Known rows, with every way that one mark hangs from another
(q_801 q_116 (q_347 (q_700 (q_680 q_113))) (q_515 q_110)): +0.87  -1.28  -1.30  -1.25  +0.60  +1.07  +1.08  -2.01  -1.88  +0.67  +2.01  +7.02  -1.41  +2.16  +0.91  +2.12  +3.46  +0.43  +1.71  +1.62  -1.46  -3.28  +0.04  +2.95
(q_680 (q_110 q_515) q_113 (q_700 q_347)): +0.19  -0.02  -1.04  -1.53  +0.57  -0.95  -0.66  -4.31  -0.75  -1.48  +1.58  +2.23  -1.78  +1.74  +1.32  +0.53  -1.78  +0.28  +2.49  -0.65  +0.21  -0.14  -1.60  +3.54
(q_347 (q_700 (q_680 q_113)) (q_801 q_116 (q_515 q_110))): +1.33  -0.17  -0.95  -0.80  +0.44  +2.20  +1.11  -0.04  -0.25  +1.21  +1.66  +5.06  -1.67  +1.90  +2.30  +2.18  +5.20  +0.53  -0.71  +1.88  -2.21  -2.12  +0.35  +2.87
(q_801 q_116 q_347 (q_515 q_110)): -0.03  -1.56  -0.36  -0.77  +0.10  +0.26  +0.16  -2.11  -2.30  -0.36  +2.59  +5.68  -1.20  +1.19  -0.37  +2.06  +1.22  +0.79  +2.29  +0.63  -1.22  -3.09  -0.16  +2.07
(q_113 q_542): +0.52  +0.07  -0.56  +0.23  +0.57  +0.79  +0.89  +0.20  +1.35  -1.59  +0.81  +1.81  +0.19  +0.30  +1.17  -0.19  +1.19  +0.38  +0.96  +0.18  -0.21  +0.41  -0.64  -0.64
(q_700 (q_347 q_801)): -0.25  +0.42  -0.41  -1.73  -0.07  +1.37  +0.29  -0.49  +0.24  -1.14  +0.51  +3.74  -0.95  +1.12  +1.74  +0.79  +1.80  +0.82  -0.24  +1.16  +0.88  -0.27  +0.07  +0.66
(q_110 (q_116 (q_801 (q_347 q_700))) q_515): +0.36  +0.71  +0.42  -1.65  +0.17  -0.81  -2.61  -1.59  -0.30  -1.39  -0.26  +2.74  -0.69  +1.26  +2.30  +0.88  +1.54  +0.65  +1.34  -1.66  +0.21  +0.43  -0.10  +1.85
(q_347 q_801): +0.37  +0.36  -0.25  -0.77  -0.13  +1.55  -0.13  +0.81  +0.33  -0.85  +0.68  +1.52  -0.57  +0.61  +1.46  +0.80  +2.12  +1.10  -0.69  +0.60  -0.47  -0.03  +0.29  +0.41
(q_801 q_116): +0.22  -1.19  -0.97  +0.25  -0.22  +0.85  +0.07  +0.49  -0.81  -1.80  +1.52  +2.25  -0.12  +1.16  -0.19  +1.59  +0.16  +0.58  +0.68  -0.44  -0.41  -1.68  -0.06  +1.44
(q_700 (q_347 (q_801 (q_515 q_110)))): -0.28  +0.07  +0.07  -1.67  +0.10  +1.11  +0.48  -1.27  -0.03  +0.03  +1.47  +4.96  -1.93  +0.96  +1.38  +1.10  +2.66  +0.83  +0.49  +1.70  -0.23  -0.83  -0.13  +0.88
(q_347 (q_700 q_680)): +1.66  -0.64  -1.43  -1.15  +0.20  +1.98  +0.98  +1.21  +0.47  -0.86  +0.29  +3.04  -0.53  +0.93  +1.78  +1.00  +3.43  +0.96  +0.14  +0.97  -0.06  -0.58  +0.36  -0.19
(q_116 (q_801 q_515)): -0.16  +0.41  +0.42  -0.08  +0.83  +0.68  +0.13  -0.44  +0.29  -1.07  +0.71  +2.23  -0.61  +0.23  +1.38  +0.85  +0.77  +0.55  +0.85  -0.48  -0.68  -0.30  -0.40  -0.17
(q_110 (q_116 (q_801 q_347)) q_515): -0.28  +0.56  +0.41  -1.30  +0.21  -0.75  -2.46  -1.74  -0.52  -1.64  +0.26  +2.32  -0.35  +0.80  +1.05  +0.63  +0.01  +0.47  +1.70  -2.13  +0.62  +0.18  -0.52  +1.85
(q_347 (q_700 (q_680 q_110)) (q_801 q_515)): +1.46  +0.51  -0.12  -1.72  +0.08  +2.12  +0.81  -0.47  -0.56  +0.07  +1.04  +4.22  -1.90  +0.67  +3.40  +2.69  +5.09  +1.04  -0.47  +1.77  -1.03  -1.03  +0.13  +0.92
(q_231 q_542): +0.49  -0.78  -0.06  -0.95  -1.82  +0.77  -0.01  +0.78  +1.71  -1.71  +1.31  +1.62  +0.60  +0.87  +0.09  +0.19  -0.34  +0.26  +1.34  -0.02  -0.14  +1.66  -0.26  -0.24
(q_515 (q_110 (q_116 (q_801 (q_347 q_700))))): +1.23  +0.32  +1.87  -1.49  +0.09  -0.50  -1.13  -0.57  +0.81  -0.22  +1.38  +2.81  +0.26  +1.24  +2.01  +0.99  +3.01  +0.73  +1.39  -0.24  -0.47  -0.10  +1.04  +2.16
(q_515 q_110): +1.12  -1.02  +0.08  -0.28  -0.16  +0.67  -0.01  +0.72  +0.78  -0.46  +2.14  +1.39  -0.44  +0.49  -0.17  +0.19  +1.37  +0.92  +1.37  +0.10  -0.90  -0.38  +0.24  +0.43
(q_680 (q_110 q_116 q_515) (q_113 q_542) q_700): +0.56  +0.78  -0.25  -0.36  +0.68  -1.54  -1.14  -3.68  +0.41  -1.48  +1.76  +0.59  -0.52  +1.22  +1.75  +0.47  -0.82  -0.16  +2.48  -1.47  -0.52  +0.85  -1.90  +4.26
(q_515 (q_110 (q_116 (q_801 (q_347 (q_700 q_680)))))): +1.61  +0.17  +1.38  -1.71  +0.32  +0.49  -0.23  -0.20  +0.75  +0.07  +1.36  +3.70  +0.36  +0.97  +2.07  +1.16  +3.59  +0.62  +1.22  +0.13  +0.07  -0.64  +1.11  +1.99
(q_700 (q_347 (q_801 q_116)) (q_680 (q_110 q_515) q_113)): +0.16  +0.11  -1.29  -1.46  -0.23  +1.48  +0.06  -2.43  -1.25  -0.77  +1.54  +4.97  -1.50  +1.83  +1.47  +1.91  +1.22  -0.09  +0.18  +0.11  +0.75  -1.86  -0.92  +3.49
(q_700 (q_680 q_110 q_113)): +1.01  -0.38  -0.97  -0.49  +0.13  +1.62  +0.82  -0.62  -0.10  -0.74  +1.82  +2.09  -0.06  +1.03  +0.25  +1.06  +0.69  +0.02  +1.15  -0.01  +0.09  -0.89  -0.70  +1.92

Rows
+1.02  +0.55  -0.07  -0.09  +1.21  -0.46  +0.97  -2.78  +0.82  -1.29  +2.02  +0.75  +0.09  +1.05  +2.01  +0.34  -0.35  +0.03  +1.91  -0.03  -0.89  +0.39  -1.18  +2.89 => (q_680 q_110 (q_113 q_542) q_700)
+1.44  +0.79  +0.03  -1.02  +0.26  +0.38  -1.14  -1.04  +0.55  -0.60  +0.70  +2.00  -0.58  +1.49  +2.54  +1.42  +2.40  -0.05  +0.82  -1.15  -0.27  +0.21  -0.44  +2.87 => (q_347 (q_700 (q_680 (q_110 (q_116 q_801) q_515) q_113)))
+0.13  +0.60  -0.44  -1.13  +0.40  +0.84  +1.20  -2.51  +0.75  -0.96  +1.60  +4.73  +0.36  +1.56  +1.38  +1.04  +1.32  -0.90  +1.75  +0.45  +1.81  -0.41  -1.26  +3.15 => (q_700 q_347 (q_680 (q_110 q_116) (q_113 q_542)))
+1.07  +0.34  -0.72  -0.87  +0.23  +1.97  +0.79  -1.11  -1.21  +0.28  +1.56  +4.76  -1.60  +1.85  +2.83  +3.23  +4.37  +0.33  -0.60  +1.38  -1.71  -2.11  -0.09  +3.33 => (q_347 (q_700 (q_680 q_110 q_113)) (q_801 q_116 q_515))
-0.72  -1.27  -1.27  -0.75  +0.19  +0.54  +0.22  -2.28  -2.95  -1.26  +1.47  +5.72  -1.12  +1.24  -0.09  +2.34  +0.45  +0.72  +1.85  +0.43  -0.57  -2.98  -0.56  +1.72 => (q_801 q_116 q_347 q_515)
+0.28  -0.35  -2.04  -1.85  +0.92  +1.49  +1.07  -2.04  -1.37  +0.07  +0.36  +6.16  -1.39  +1.69  +1.61  +1.24  +3.03  +0.52  +1.50  +1.75  -0.66  -1.70  -0.55  +1.26 => (q_801 (q_347 (q_700 (q_680 q_113))) q_515)
+0.07  -0.68  +0.25  -0.46  -0.03  +0.19  -0.55  -0.70  -0.01  -0.07  +2.25  +2.93  -1.14  +0.62  -0.34  +1.28  +1.81  +0.69  +2.02  +0.13  -1.01  -0.78  -0.57  +1.87 => (q_801 (q_515 (q_110 q_116)))
+0.08  +0.31  +0.71  -0.88  -0.18  +0.84  -0.63  -0.26  +0.14  +0.38  +1.86  +2.89  -1.31  +0.62  +1.01  +1.53  +3.20  +0.89  +0.34  +0.78  -1.26  -0.47  +0.00  +1.97 => (q_347 (q_801 (q_515 (q_110 q_116))))
+0.24  -0.14  +0.65  -1.99  +0.05  -0.88  -0.33  -3.28  -0.70  -1.89  +2.00  +2.77  -0.47  +1.17  +1.62  +2.12  -0.38  +0.52  +2.28  -0.09  +1.28  -0.51  -0.49  +3.81 => (q_680 (q_110 q_116) (q_700 q_347))
+0.78  +0.58  +0.55  -1.86  +0.49  +0.69  -0.36  -0.50  +0.08  -0.94  +0.08  +3.92  +0.63  +1.12  +2.47  +1.43  +2.84  +0.43  +0.75  -0.19  +0.92  -0.45  +0.71  +1.80 => (q_110 (q_116 (q_801 (q_347 (q_700 q_680)))))
+0.89  -0.38  -1.53  -0.62  +0.01  +1.16  -0.25  -1.31  -0.49  -0.85  +1.55  +1.90  -1.00  +0.84  +0.14  +0.70  +0.15  +0.16  +1.52  -0.90  -0.09  -0.65  -1.34  +1.81 => (q_700 (q_680 (q_110 q_515) q_113))
+0.92  +0.55  +0.82  -1.85  +0.88  +0.85  +0.58  -2.22  -1.08  -0.60  +0.83  +5.05  -0.83  +0.61  +3.12  +2.16  +2.86  +0.58  +1.41  +0.45  -0.28  -1.35  +0.14  +0.70 => (q_116 (q_801 (q_347 (q_700 (q_680 q_110))) q_515))
+0.27  -0.45  +0.14  -0.23  -0.07  +1.23  +0.09  -0.12  -0.79  +0.08  +2.29  +3.63  -1.50  +0.85  +0.86  +2.16  +2.75  +0.99  -0.04  +0.89  -1.91  -1.98  +0.18  +1.95 => (q_347 (q_801 q_116 (q_515 q_110)))
+0.79  -0.31  +0.09  -1.24  -0.16  -1.26  -1.91  -2.74  -0.97  -1.90  +1.86  +0.52  -1.16  +0.58  +1.13  +1.68  -0.90  +0.90  +2.34  -1.74  -0.04  +0.05  -1.06  +3.46 => (q_680 (q_110 q_116 q_515) q_700)
-0.29  +0.14  -0.96  -1.35  +0.22  +1.97  +1.35  -2.71  -1.50  -0.22  +2.01  +6.42  -1.41  +1.78  +1.52  +2.79  +1.96  -0.20  +0.25  +1.32  +0.31  -2.60  -0.85  +3.57 => (q_700 (q_347 (q_801 q_116 q_515)) (q_680 q_110 q_113))
-0.49  -0.44  -1.51  -1.57  +0.23  +2.61  +1.78  -1.02  -1.25  -0.61  +1.05  +7.01  -1.47  +1.08  +1.49  +2.31  +2.66  +0.47  -0.31  +1.76  +0.82  -2.61  -0.29  +1.36 => (q_700 (q_347 (q_801 q_116 q_515)) q_680)
-0.27  +0.43  -0.68  -1.81  +0.38  +1.88  +0.99  -1.61  +0.24  +0.93  +1.55  +6.12  -1.27  +1.63  +1.12  +1.12  +3.18  -0.08  +0.50  +1.78  +0.47  -1.23  -0.53  +3.24 => (q_700 (q_347 (q_801 (q_515 (q_110 q_116)))) (q_680 q_113))
+0.19  +0.26  -0.57  -2.07  +0.69  +0.69  +0.81  -1.48  +0.00  -1.31  +0.68  +3.28  -1.01  +1.00  +2.45  +0.71  +0.86  +1.15  +0.16  +1.31  +0.59  -0.28  +0.15  +1.52 => (q_680 (q_700 (q_347 q_801)))
-0.62  +0.54  -1.84  -0.72  +1.05  +2.32  +2.47  -1.87  -0.07  -0.21  +0.95  +7.10  -0.93  +1.70  +1.99  +1.25  +2.73  -0.46  -0.12  +1.96  +0.35  -1.89  -1.00  +2.19 => (q_700 (q_347 (q_801 q_116 q_515)) (q_680 (q_113 q_542)))
-0.12  +0.80  -0.71  -2.05  -0.31  +1.07  -0.74  -2.56  -0.43  -0.45  +1.19  +4.33  -1.27  +1.63  +1.62  +1.47  +1.61  -0.18  +0.58  -0.02  +1.35  -0.46  -1.08  +3.82 => (q_700 (q_347 q_801) (q_680 (q_110 q_116 q_515) q_113))
-0.61  +0.86  -1.26  -0.70  +1.67  +0.43  +1.83  -3.36  +0.05  -0.72  +1.14  +5.09  -1.03  +1.98  +2.78  +0.77  +0.97  -0.03  +0.53  +1.58  -0.61  -0.95  -1.06  +3.38 => (q_680 (q_113 q_542) (q_700 (q_347 (q_801 q_116 q_515))))
-0.27  +0.09  -1.37  -2.05  +0.43  +2.59  +1.78  -0.91  -0.50  -0.36  +0.56  +6.31  -1.64  +0.70  +1.74  +1.40  +2.88  +0.60  -0.13  +2.05  +0.96  -1.39  -0.38  +0.28 => (q_700 (q_347 (q_801 q_515)) q_680)
